What can hang from each mark
Q_915: Q_5 Q_643
Q_5: Q_807
Q_913: Q_915
Q_303: Q_915
Q_754: Q_915
Q_807: Q_5 Q_303 Q_643 Q_754 Q_913
Q_643: Q_807
Q_567: Q_807 Q_915

Every row comes from one small tree of marks. Brackets hold a mark, then the marks that hang from it, in the order of their numbers. Every link used is in the known rows. Which tree was each row made from?
Known rows
(Q_643 (Q_807 Q_5 (Q_913 Q_915))): [-1.78 -0.89  0.95 -3.26 -0.54 -1.08 -3.28 -3.63  1.36 -0.93 -1.60 -0.33
 -0.30  0.14  0.71 -1.05 -1.63 -1.64 -2.43  0.52 -1.13]
(Q_915 Q_5 Q_643): [ 0.37  0.79  0.09 -0.36  0.86 -0.28 -1.15  1.06  0.02 -2.02 -0.23 -1.54
  0.61  1.00 -0.52 -1.07 -1.63  2.81  1.72 -1.22 -0.04]
(Q_643 (Q_807 Q_5 Q_754 (Q_913 Q_915))): [-2.92  0.43  0.86 -5.11 -0.38 -2.23 -3.20 -4.67  2.27 -2.28 -2.15 -0.22
 -0.90  1.05  1.39  0.21 -1.94 -1.37 -2.38 -0.31 -0.27]
(Q_567 Q_807 (Q_915 Q_5)): [-0.11  2.16  0.94 -1.84  0.23 -0.05 -1.67 -0.03  1.26 -2.17  1.12 -2.09
  0.49 -1.92  1.42  1.35 -0.65  1.62 -0.97 -0.78  1.08]
(Q_913 Q_915): [ 1.02 -2.17  0.51 -1.31 -0.92 -1.14 -0.22  0.23 -0.06 -0.06  0.57  0.18
 -0.25 -0.20  0.46 -1.14  0.71  0.41 -0.84  0.01 -0.17]
(Q_643 Q_807): [-1.01  1.04  0.11  0.46 -0.82 -1.05 -2.29 -0.58  0.71 -1.11 -0.84 -0.91
 -0.01  0.86  0.93  0.42 -0.94 -0.68 -0.28 -0.43 -0.86]
(Q_567 Q_915): [ 0.80  0.44  0.27 -0.85 -0.76 -0.21 -0.88  0.37  1.82 -0.57  0.23 -1.19
  0.13 -1.57  1.11  0.75  0.85 -0.02 -0.78  0.51  0.36]
(Q_754 (Q_915 Q_5 (Q_643 Q_807))): [-0.02  1.38  1.04 -0.36  0.39 -2.46 -1.76 -0.63  0.16 -3.35 -1.26 -3.83
  1.89  2.46 -0.18 -0.59 -1.15  2.49  0.46 -1.44 -1.71]
(Q_567 (Q_807 Q_5 Q_754) (Q_915 Q_643)): [-2.76  2.71  1.12 -4.45  0.73 -2.54 -3.71 -1.71  2.16 -3.95 -1.37 -2.16
 -0.37 -1.34  2.50  4.32 -1.33  0.81 -1.32 -0.17  1.30]
(Q_913 (Q_915 (Q_5 Q_807) Q_643)): [ 0.45 -0.34  1.27 -1.91  0.03 -0.90 -1.34  1.97 -1.66 -1.58 -0.42 -0.08
 -0.08 -0.63  0.73 -3.14 -0.40  2.49  0.61 -1.87  0.06]
(Q_5 (Q_807 Q_303 (Q_754 Q_915))): [-1.92  1.33  1.39 -3.72  0.58 -2.23  0.34 -3.02 -0.47 -1.22 -2.48  0.68
  0.21  0.62  1.71 -1.50  0.65  0.04 -2.02  0.08  1.01]
(Q_754 (Q_915 Q_5)): [ 0.69  0.39  1.00 -0.74  0.92  0.03  2.16 -0.78 -0.44 -1.03  0.53 -1.70
  1.55  0.78 -0.69 -1.26  0.65  1.85  0.18 -0.60 -0.78]
(Q_754 (Q_915 Q_643)): [ 0.84 -0.51  0.85 -0.45  0.57 -2.55 -0.08 -0.24 -0.62 -1.37 -1.18 -2.63
  1.59  1.39 -0.97  0.33  0.65  1.57 -0.40 -0.30 -1.04]
(Q_567 (Q_807 Q_303) (Q_915 Q_643)): [-0.45  0.94  0.70 -2.75 -0.06 -3.14 -5.28 -1.00  1.88 -2.79 -1.49 -2.43
  0.52 -0.76  2.01  0.89 -1.78  1.38 -2.52  0.93  1.59]
(Q_915 Q_643): [ 0.27 -0.02 -0.03  0.00  0.27 -1.46 -1.70  0.85 -0.12 -1.15 -0.91 -1.25
  0.33  0.83 -0.41  0.26 -0.86  1.24  0.56 -0.47 -0.14]
(Q_567 (Q_807 Q_303 Q_913) Q_915): [-0.69  1.08  0.71 -4.02  0.05 -1.83 -4.48 -3.95  2.46 -1.16 -1.60 -1.59
  0.47 -1.10  1.10  0.14 -2.09 -0.48 -4.57  1.18  2.01]
(Q_913 (Q_915 (Q_5 Q_807))): [ 0.19 -0.36  1.29 -1.83 -0.31  0.57  0.34  1.08 -1.60 -0.40  0.50  1.21
 -0.43 -1.46  1.11 -3.35  0.45  1.32  0.07 -1.42  0.21]
(Q_915 Q_5 (Q_643 (Q_807 Q_303 Q_913))): [-1.14  1.62  0.09 -2.47  0.60 -2.02 -5.73 -3.22  2.02 -3.01 -3.00 -2.30
  0.92  2.82 -0.10 -3.15 -4.79  1.61 -1.02 -0.51  0.17]
(Q_5 (Q_807 Q_303 Q_754 Q_913)): [-2.53  1.94  0.52 -4.56  0.61 -1.29 -2.23 -4.12  0.57 -0.59 -3.31  1.67
 -0.77  0.47  1.01 -2.11 -1.93 -0.92 -2.60 -0.36  2.14]
(Q_5 (Q_807 Q_643 (Q_754 Q_915))): [-1.70  2.16  1.67 -4.42  1.67 -2.12 -0.37 -2.03 -0.57 -2.94 -1.76 -0.66
  0.11 -0.57  0.85  0.91  0.41  0.24 -1.19 -1.85 -0.42]
(Q_915 (Q_5 (Q_807 Q_754)) Q_643): [-1.69  3.14  0.71 -2.33  1.04 -0.91 -1.09  0.61 -0.76 -2.79 -1.52 -0.11
 -0.39  0.44  0.98 -0.67 -1.40  2.38  1.55 -2.77  1.06]
(Q_303 (Q_915 (Q_643 (Q_807 Q_5)))): [-1.76  1.63  1.01 -0.97 -0.46 -1.43 -4.72 -0.99  1.38 -2.92 -1.90 -1.96
  0.17 -1.07  2.09  1.18 -0.88 -0.48 -0.58  1.17 -1.21]
(Q_915 (Q_643 (Q_807 Q_754))): [-1.81  2.25 -0.01 -1.41 -0.38 -3.64 -3.88 -0.78  1.52 -3.60 -2.30 -2.03
 -0.24  2.58  1.24  1.91 -2.09  0.85  0.36 -1.82 -0.17]

Which tree is each row?
[-2.41  0.90  1.13 -3.87  0.43 -0.45 -3.49 -2.98  2.19 -1.73 -0.79 -0.39
 -0.15 -2.55  2.98  0.74 -1.26 -0.64 -2.88  2.59  1.37]	(Q_567 (Q_807 Q_5 Q_303) Q_915)
[-0.54  2.18  0.45 -3.65  0.33 -2.18 -3.42 -1.60  2.31 -4.07 -1.53 -1.40
  0.25  0.73  2.04 -1.44 -1.78  2.87 -0.17  0.20  1.67]	(Q_807 (Q_303 (Q_915 Q_5 Q_643)) Q_754)
[-1.08  1.48  0.70 -3.13  1.44 -0.46 -3.47 -1.96 -0.33 -1.35 -2.98  0.03
  0.41  0.56 -0.16 -4.42 -3.30  1.62 -0.97 -0.77  1.28]	(Q_915 (Q_5 (Q_807 Q_303 Q_913)) Q_643)
[-2.49  0.15  0.40 -5.59  2.49  0.19 -4.31 -5.33  2.28 -1.95 -2.46  0.20
 -0.18 -0.64  0.14 -1.90 -3.87 -1.02 -2.36  1.82 -0.05]	(Q_807 Q_5 Q_303 Q_643 Q_913)
[-0.84  1.31  0.99 -5.54  2.05 -2.82 -1.32 -4.80  1.53 -3.09 -2.00 -2.48
  0.84  1.33 -1.17  1.38 -1.28  0.28 -2.57 -1.37 -0.48]	(Q_807 Q_643 (Q_754 Q_915) Q_913)
[-1.02  0.32  0.75 -3.56  0.52 -2.78  0.31 -3.59  1.17 -1.73 -1.67 -0.66
  0.72  2.14  0.95 -0.63  0.08  0.69 -1.83  0.76  0.70]	(Q_807 Q_303 (Q_754 Q_915))
[-0.82  1.03  0.59 -3.10 -0.65 -3.66 -3.51 -0.29  1.57 -4.52 -1.00 -2.18
 -0.19  2.65  1.62 -0.58 -2.22  2.84  0.67 -2.42 -0.23]	(Q_913 (Q_915 Q_5 (Q_643 (Q_807 Q_754))))
[-2.51  1.08  0.42 -0.75  0.34 -1.21 -3.85 -0.95  0.80 -2.46 -2.10 -1.38
 -0.04  0.67  1.14  0.82 -2.14 -0.24  0.46  0.23 -1.32]	(Q_915 (Q_643 (Q_807 Q_5)))
[-2.08  2.45  0.60 -3.26  0.60 -0.77 -0.81 -2.60 -0.28 -0.40 -2.39  1.10
 -0.76 -0.09  0.17 -0.05 -0.82 -0.95 -1.68 -1.82  1.39]	(Q_5 (Q_807 Q_754 Q_913))
[-1.03  1.35  0.67 -1.82  1.05 -0.25 -2.56  0.15 -0.80 -1.78 -1.94  0.41
  0.23  0.07  1.11 -3.97 -2.20  2.19  0.56 -0.50  1.01]	(Q_915 (Q_5 (Q_807 Q_303)) Q_643)
[-3.34  2.09  1.31 -4.19  0.74 -2.19 -1.37 -5.97  1.76 -2.35 -2.92 -1.75
  0.65  1.85  0.35  1.48 -1.20 -1.42 -2.49 -0.21 -0.97]	(Q_643 (Q_807 Q_5 (Q_754 Q_915) Q_913))
[-3.56  1.45  0.44 -7.43  2.54 -0.95 -4.27 -6.38  3.16 -3.30 -2.95  0.31
 -0.75  0.25  0.88 -0.61 -4.18 -0.80 -2.33  1.00  0.77]	(Q_807 Q_5 Q_303 Q_643 Q_754 Q_913)
[-2.01  0.99  1.20 -4.70  1.83 -2.60 -0.85 -4.57  0.91 -2.42 -3.02 -2.08
  0.97  1.79 -0.92  1.35 -1.15  0.45 -1.69 -0.23 -0.36]	(Q_807 Q_5 (Q_754 (Q_915 Q_643)) Q_913)
[-1.08  2.17  0.94 -2.51  1.85  1.29 -1.51  0.31 -0.85 -2.34 -0.28  0.23
 -0.32 -1.91  0.67 -1.81 -1.61  1.17  0.79 -1.98 -0.31]	(Q_915 (Q_5 (Q_807 Q_643)))
[-1.26  1.41  0.74 -3.86  1.88 -1.53 -4.33 -3.29  0.48 -2.36 -1.12 -1.79
  0.21 -0.75 -0.84  1.91 -3.13 -0.25 -2.99 -1.29  0.23]	(Q_567 (Q_807 Q_643 Q_913))
[-0.82  1.08  1.01 -3.45  0.09 -1.81 -4.55 -4.41  1.17 -1.07 -1.72 -0.98
  0.42 -1.23  0.97 -0.18 -1.66 -0.68 -4.84  1.56  1.78]	(Q_567 (Q_807 (Q_303 Q_915) Q_913))
[-3.27  0.94  0.25 -4.21  0.92 -0.41 -1.24 -3.68  1.96 -1.70 -1.76  1.53
 -0.90  0.46  2.17 -0.62 -1.73 -0.43 -0.65  1.74  1.16]	(Q_807 Q_5 Q_303 Q_754)
[ 0.02  1.46  1.68 -2.29  1.60 -1.04 -0.42 -1.59 -1.77 -1.31 -2.25 -1.96
  1.65  0.61 -1.59 -2.30 -0.75  1.85 -1.00 -2.01 -0.34]	(Q_754 (Q_915 (Q_5 (Q_807 Q_913)) Q_643))
[-1.48  2.70  1.04 -2.24  0.26 -2.14  0.00 -2.44  1.21 -3.45 -0.81 -2.44
  0.95  2.62  0.92  0.40 -0.58  1.44  0.02 -1.83 -0.77]	(Q_643 (Q_807 (Q_754 (Q_915 Q_5))))
[-2.83  2.33  0.68 -6.56  1.82 -1.67 -4.27 -4.54  1.29 -2.67 -3.55  0.88
 -0.93 -0.22  1.07 -1.61 -3.30 -0.60 -2.71 -0.82  1.43]	(Q_5 (Q_807 Q_303 Q_643 Q_754 Q_913))
[-0.30  1.28  1.70 -0.93  0.95  0.57  2.19 -0.25 -2.10 -0.55 -0.25 -0.32
  1.11 -0.72  0.08 -2.06  1.24  1.21 -0.03 -1.27 -0.47]	(Q_754 (Q_915 (Q_5 Q_807)))
[-3.19  0.84  0.38 -3.22  0.47 -0.45 -4.45 -5.43  2.22 -1.10 -3.11  0.06
 -0.12  0.82  1.04 -1.91 -3.40 -1.98 -2.52  1.90 -0.18]	(Q_643 (Q_807 Q_5 Q_303 Q_913))
[-0.53  0.93  0.93 -1.67  0.47 -2.96 -3.18 -2.08  1.00 -3.56 -2.19 -3.28
  1.89  2.99  0.64 -2.61 -2.21  2.52 -0.46 -0.08 -0.97]	(Q_754 (Q_915 Q_5 (Q_643 (Q_807 Q_303))))
[-2.06  1.57  0.80 -4.37  0.10 -3.99 -2.80 -6.37  2.33 -2.44 -3.57 -1.99
  0.92  3.43  0.55 -0.70 -1.98 -0.56 -3.61  0.09  0.14]	(Q_643 (Q_807 Q_303 (Q_754 Q_915) Q_913))
[-1.65  1.57  0.69 -1.61 -0.39 -1.47 -4.71 -0.52  2.62 -3.05 -1.81 -2.55
  0.11 -0.91  2.21  1.57 -1.29 -0.21 -0.30  0.82 -1.03]	(Q_567 (Q_915 (Q_643 (Q_807 Q_5))))
[-0.41  0.85  1.54 -2.25  1.32 -1.37 -0.93 -0.92 -1.36 -1.91 -2.13 -1.02
  1.44  0.64  0.49 -3.90 -0.73  2.54 -0.41 -0.32  0.12]	(Q_754 (Q_915 (Q_5 (Q_807 Q_303)) Q_643))
[ 1.22 -1.95  0.46 -2.64 -0.22 -2.81 -2.79 -1.10  0.36 -0.85 -1.46 -1.47
  0.36  1.11 -1.20 -1.32 -1.21  1.04 -1.80 -0.67 -0.03]	(Q_807 (Q_913 (Q_915 Q_643)))
[-0.68  1.49  0.40 -4.64  0.08 -3.42 -4.85 -3.99  2.67 -2.74 -3.37 -1.51
  0.22  0.97  0.86 -0.53 -2.13  0.73 -2.84  0.74  1.82]	(Q_807 (Q_303 (Q_915 Q_643)) Q_754 Q_913)
[-1.46  0.66  0.59 -2.77  0.57 -0.14 -2.29 -3.12 -0.33  0.74 -2.76  1.49
 -0.22 -0.47  0.36 -3.37 -1.63 -1.18 -2.65  0.47  1.25]	(Q_5 (Q_807 Q_303 Q_913))
